Known rows, with every way that one mark hangs from another:
[j_296 j_97]: [  5.2   5.5 -13.4  47.1  58.0   3.8  19.7 -16.9  18.9 -11.8  36.5 -14.2
   0.2 -39.4  -0.1   5.0 -45.1  12.4  -3.4  -7.3   2.2   7.8]
[j_296 j_477]: [  1.4  19.5  13.4  40.8  16.3 -14.7  29.8  41.5   8.3 -10.1  39.2  11.4
   2.2 -17.4  -3.6  18.6  -1.0  41.0  15.6 -23.1  -0.7 -30.9]
[j_97 [j_460 [j_296 j_477] j_424]]: [-16.4  29.9  49.4  12.3  10.9 -16.2   5.8  30.2  22.9  -5.4  18.8  12.1
 -38.4  31.4   1.5  -7.0  44.6  10.5 -16.8 -35.2 -15.7  20.6]
[j_477 [j_424 j_97]]: [  2.3  20.0 -16.9  -5.1  -7.4  -8.7  12.7  -7.8  -8.4 -12.4 -26.6  21.3
  43.0  -4.0  13.5  20.4 -13.7  -5.0   2.3  18.8 -13.7  -9.9]
[j_89 j_460]: [  0.2 -11.8   7.6  12.9  11.8   1.5  16.6   9.6 -26.3  21.6   4.5  -4.0
   4.5 -12.1 -22.9  -8.9 -13.2  28.8  -0.3  -0.4  27.5 -24.0]
[j_97 j_460]: [ 30.1  -5.9  -2.5   4.6  12.0 -12.5  17.2  -2.7  19.1   5.9  35.3 -11.1
  16.4   5.9  -4.4   8.1  -2.6   9.7  18.6 -11.0   3.8 -12.4]
[j_97 [j_460 j_296 [j_424 j_89] j_477]]: [-11.9  -4.4   1.1 -54.1 -14.1   2.4 -42.1 -12.7  22.5  16.2 -29.8  19.8
 -44.1  35.0  20.5 -78.1  29.5 -21.4  -8.7  14.5  -2.7  43.4]
[j_477 [j_89 [j_296 j_97] j_460] j_424]: [  6.5 -21.6  27.4  39.4  37.0  16.5   4.6 -19.1 -41.4   5.2  -4.1 -51.6
  12.0 -20.7 -25.3  27.6 -14.1  -6.6 -34.6  -8.8  30.3  -4.3]
[j_89 j_296 [j_460 j_424]]: [  8.7  -2.5  28.6   7.0  -1.0 -11.3  -8.9   8.2 -43.1   6.2 -24.1 -18.3
 -50.1  13.3 -35.8 -37.3  21.6  13.5 -22.0 -16.1  40.5   5.1]
[j_477 j_89 j_424]: [  9.0  12.0  30.6  23.0  23.3  -4.8  -1.0  14.8   1.9   6.2  -9.8 -12.3
  51.3 -16.1  13.4   7.7   0.7  16.0  -6.3   3.7  11.4 -13.2]
[j_97 j_89]: [ 30.3  -7.3   5.6  -9.0  -2.8  -4.2  -1.6  11.9  32.6  20.3  20.2 -15.2
  18.5 -14.0 -21.8   4.5   4.6  31.9  18.8  -4.6  10.5 -12.7]
[j_424 [j_89 [j_296 j_477]]]: [ 11.5  -4.4  -0.6  16.4 -19.6  -9.6   7.4  33.9  -6.9 -17.4  30.4  17.3
 -31.2  -6.6  -6.1  -0.9  11.0   7.3  26.2 -13.0  -6.4 -33.3]
[j_97 j_89 [j_460 j_477]]: [ 48.8 -31.3 -13.7 -50.0 -10.4  -3.2 -14.6  -9.7  41.5  34.4  18.8 -37.8
  19.8  13.4 -24.9  -2.2  22.4  13.4  25.8  -8.8  22.6   2.0]
[j_424 [j_89 j_460] j_97]: [-33.8  -9.4 -25.0 -29.2 -57.7  12.0   1.3   2.2 -40.0  11.6 -29.8  33.7
  -8.3  -3.8  -3.1 -15.8 -23.7 -13.2  18.6  34.6  -1.4 -23.9]
[j_460 j_296 [j_477 j_89]]: [-13.3   4.6  60.7 -11.8  54.6  11.1 -21.2  10.2  27.6  43.8 -39.6   5.9
   8.8 -48.8   7.3 -70.9  -1.2   1.7 -28.2  24.6  29.5  22.7]
[j_460 j_296 j_424]: [-16.6  31.5  45.3   5.8  34.9  -4.5 -15.3  11.7  18.6   9.1 -25.6  24.7
 -32.4  -5.1   6.5 -58.4  15.7  12.5 -33.4   0.8   2.0  35.3]
[j_424 [j_89 [j_296 j_97]]]: [ 16.0 -19.1 -27.1  22.0  20.5   9.8  -1.7 -26.4   2.0 -19.7  28.3  -7.0
 -31.8 -28.5  -2.8 -13.1 -33.5 -13.7   8.5   1.0  -1.0   3.9]
[j_424 j_89 j_97]: [-17.8   9.2 -27.1 -25.1 -39.1   2.1  -4.8   0.7  -1.4  -6.8 -19.5  44.5
  -4.4 -15.8  20.0 -17.9 -27.0 -16.3  24.3  34.6 -18.9 -11.4]
[j_460 [j_424 [j_89 j_296]] j_477]: [ 18.2  -3.6 -10.0 -31.6 -17.0 -11.1 -45.3  -5.9  -6.5  -4.6 -37.9   5.9
 -57.9  11.5   6.5 -82.3  18.9  -7.4   4.8   7.7  22.6  23.7]
[j_424 [j_89 [j_296 j_477] j_460] j_97]: [-21.7  -9.9  -7.1 -10.8 -67.2  -0.5  12.6  26.9 -54.0  -5.0 -11.6  27.9
 -39.9   2.5 -21.9  11.2   3.9 -13.7  17.8   6.9   1.4 -37.9]
[j_477 [j_424 j_89 [j_97 [j_460 j_296]]]]: [-17.2  -5.1 -20.0 -53.9 -40.3  10.6  -6.7 -24.5   4.3   0.0 -23.5  45.1
  25.9  33.1  26.3   3.7   8.3 -48.9   2.8  34.6 -46.9   4.4]

Rows:
[-12.4   6.8 -42.1 -17.9 -70.4  -8.2  15.9  13.8 -10.1 -28.5  14.5  29.8
  23.2  43.9  24.8  59.6  16.7 -19.7  34.8   0.2 -48.9 -29.5] => [j_296 [j_477 [j_424 j_89 [j_97 j_460]]]]
[  3.3   5.9  20.2  12.6  18.5  -6.3  24.8  17.6  13.6  -2.2  34.3  11.6
  27.9  30.8   6.2  44.1  31.5   5.1  -5.5 -22.1 -28.8 -10.0] => [j_97 [j_460 [j_296 [j_477 j_424]]]]
[ -4.9  25.3  39.1  46.5  12.3 -10.5  14.8  49.0  -0.9  -8.7  13.0  -7.6
  41.2 -11.4  12.4  40.0  16.1  29.8  -0.9 -19.8   1.6 -28.1] => [j_296 [j_477 j_89 j_424]]
[ -6.3 -12.9  -0.9 -39.7 -45.8   5.9   1.9   6.8 -16.1  34.6 -23.0  -5.0
  11.0  -3.9 -39.2  12.9  -0.1   7.2   9.7  14.3  16.7 -18.0] => [j_424 [j_97 [j_89 j_460]]]
[ 18.3 -34.3 -70.3 -14.6   6.5  11.8  -7.6 -50.7  10.4 -13.7  23.4 -20.7
  21.8  25.7  23.8  13.5 -18.8 -21.6  12.6   4.4 -16.3  11.7] => [j_296 [j_97 [j_460 [j_477 [j_424 j_89]]]]]
[-25.7 -11.2 -41.1 -31.7 -60.3  11.3   0.4  -6.6 -51.8   2.7 -39.9  30.4
  22.6  18.4   9.1  11.3 -11.8 -13.5  11.2  35.9 -14.3 -26.8] => [j_477 [j_424 [j_89 j_460] j_97]]
[-10.8  27.3  22.9   2.0  -6.2  -4.1  -3.3   6.7  -7.9   0.3 -42.6   5.7
  50.7 -18.9  20.6  15.7  -9.0 -11.3  -8.9  22.8  -0.5  -6.6] => [j_477 j_89 [j_424 j_97]]
[ 12.1 -16.7  57.8  14.6  10.6   6.1  -0.7  16.7 -36.3  33.2 -16.0 -30.7
  -5.8 -28.4 -36.1 -21.4   3.1   7.4 -14.7  -2.4  53.0 -19.2] => [j_477 [j_89 j_296 j_460]]
[ 10.8   4.9 -19.2   7.2  35.5  -5.3 -12.4 -35.7  24.1  -8.6  11.7 -38.8
 -32.5  14.9   8.3 -22.3  -5.3  -2.1 -14.3 -21.8  14.5  50.6] => [j_296 [j_97 [j_460 j_424 j_477]]]
[  0.4 -12.1 -48.3 -62.7 -48.6   0.7 -14.2 -23.6   7.9   5.0 -20.4  20.2
   0.8  14.7  20.5 -25.2 -10.2 -35.0  32.2  34.7  -8.4   1.8] => [j_424 j_89 [j_97 [j_460 j_477]]]
[-34.6   4.6 -13.1  32.9  25.4  17.0  11.5   5.6  11.5 -25.9  30.3  29.1
   0.9  -7.0  24.1  29.2 -11.5  -0.7 -11.6  -3.9 -45.7   4.3] => [j_460 [j_296 j_97 [j_477 [j_424 j_89]]]]
[ 25.3 -21.4 -42.1  20.0  15.1  10.4  -4.1 -33.8  -9.9 -31.3  18.8  -9.5
  -2.1  -4.9   5.5  15.4 -25.4 -16.8   2.6   2.1 -14.6   0.1] => [j_477 [j_424 [j_89 [j_296 j_97]]]]
[ -2.5  -6.6 -43.0 -13.6  -2.0   2.6 -26.8 -37.6  19.6 -14.6   7.1 -19.8
 -43.1  28.2  22.2 -33.9  -6.3 -17.2   3.7  -6.3  -3.1  43.8] => [j_296 [j_97 [j_460 [j_424 j_89] j_477]]]
[ 33.1 -39.3 -11.2 -17.7   9.4   0.2  -4.6 -14.3 -50.5  18.2 -29.7 -23.9
  12.5  10.9 -28.4 -13.7  12.7   9.2 -11.4   3.7  43.9 -13.4] => [j_89 j_296 [j_460 [j_477 j_424]]]
[  5.1   4.3  -8.6  55.9  34.5  -5.3  40.5   0.5  24.7 -23.6  79.6 -25.5
  -6.0  -3.2  -4.5  58.2 -15.6  12.8  12.1 -42.8 -13.7  -5.5] => [j_296 [j_97 j_460] j_477]
[-29.8 -16.6 -40.2  39.5 -12.0  14.3  21.0  10.6 -38.1 -23.0  34.4  -1.8
   2.6  12.6   0.6  56.4 -17.1  15.8   4.5 -17.7 -21.6 -26.1] => [j_296 j_97 [j_477 [j_424 [j_89 j_460]]]]
[  3.1  14.3  16.6 -12.5 -23.8  -5.9   4.0  -6.3   1.0   5.0 -21.5  -7.9
  55.1  11.2  17.4  36.4   6.5 -28.3   0.8  11.8  -7.1  -8.7] => [j_477 j_89 [j_424 [j_97 j_460]]]
[ 18.7   0.8  -3.9   2.5   2.0  -4.7 -14.7 -21.6  40.7  -4.5  34.8 -50.9
 -24.0  25.6 -18.4  22.0  12.9   6.3  -4.0 -37.3  -2.3  36.8] => [j_296 [j_97 j_89 [j_460 j_424]]]
[-29.1  29.1  29.3  32.8  66.3   7.2  -7.5 -15.0  24.9  -5.0  -6.3   6.1
 -42.3 -21.8   8.3 -39.2 -16.1   2.4 -45.1  -7.9  -2.7  55.5] => [j_460 [j_296 j_97] j_424]
[-14.1  33.0  -9.1  16.6 -17.5 -18.8  29.7  28.6 -12.9 -27.7  -2.7  27.6
  32.8   3.8  14.4  52.7   0.4  10.3   9.0  -1.6 -24.3 -26.5] => [j_296 [j_477 [j_424 j_97]]]
[-31.6  28.8  84.1  35.8  40.9   1.7  10.9  52.4  22.6  19.6   5.8  16.0
  -1.0 -40.8   2.7 -11.5  11.9  16.9 -19.5  -7.5   2.3  -4.4] => [j_460 [j_296 [j_477 j_89]]]
[  9.1 -22.9  -9.7 -22.6  48.2  23.9 -17.6 -37.6  40.5  19.9  -7.2 -21.7
  27.5 -16.1  -8.4  -2.5  -1.4   2.9 -29.7   6.9   2.3  39.0] => [j_460 [j_296 [j_97 j_89]] [j_477 j_424]]
[ 20.5  16.7  21.7 -38.2 -42.5 -16.8 -29.4   3.0   7.3   0.3 -41.2  -7.7
 -37.3  10.1 -28.4 -15.9  31.6 -11.4  -4.5  -1.4  12.8  23.7] => [j_460 [j_424 [j_97 [j_89 j_296]]]]
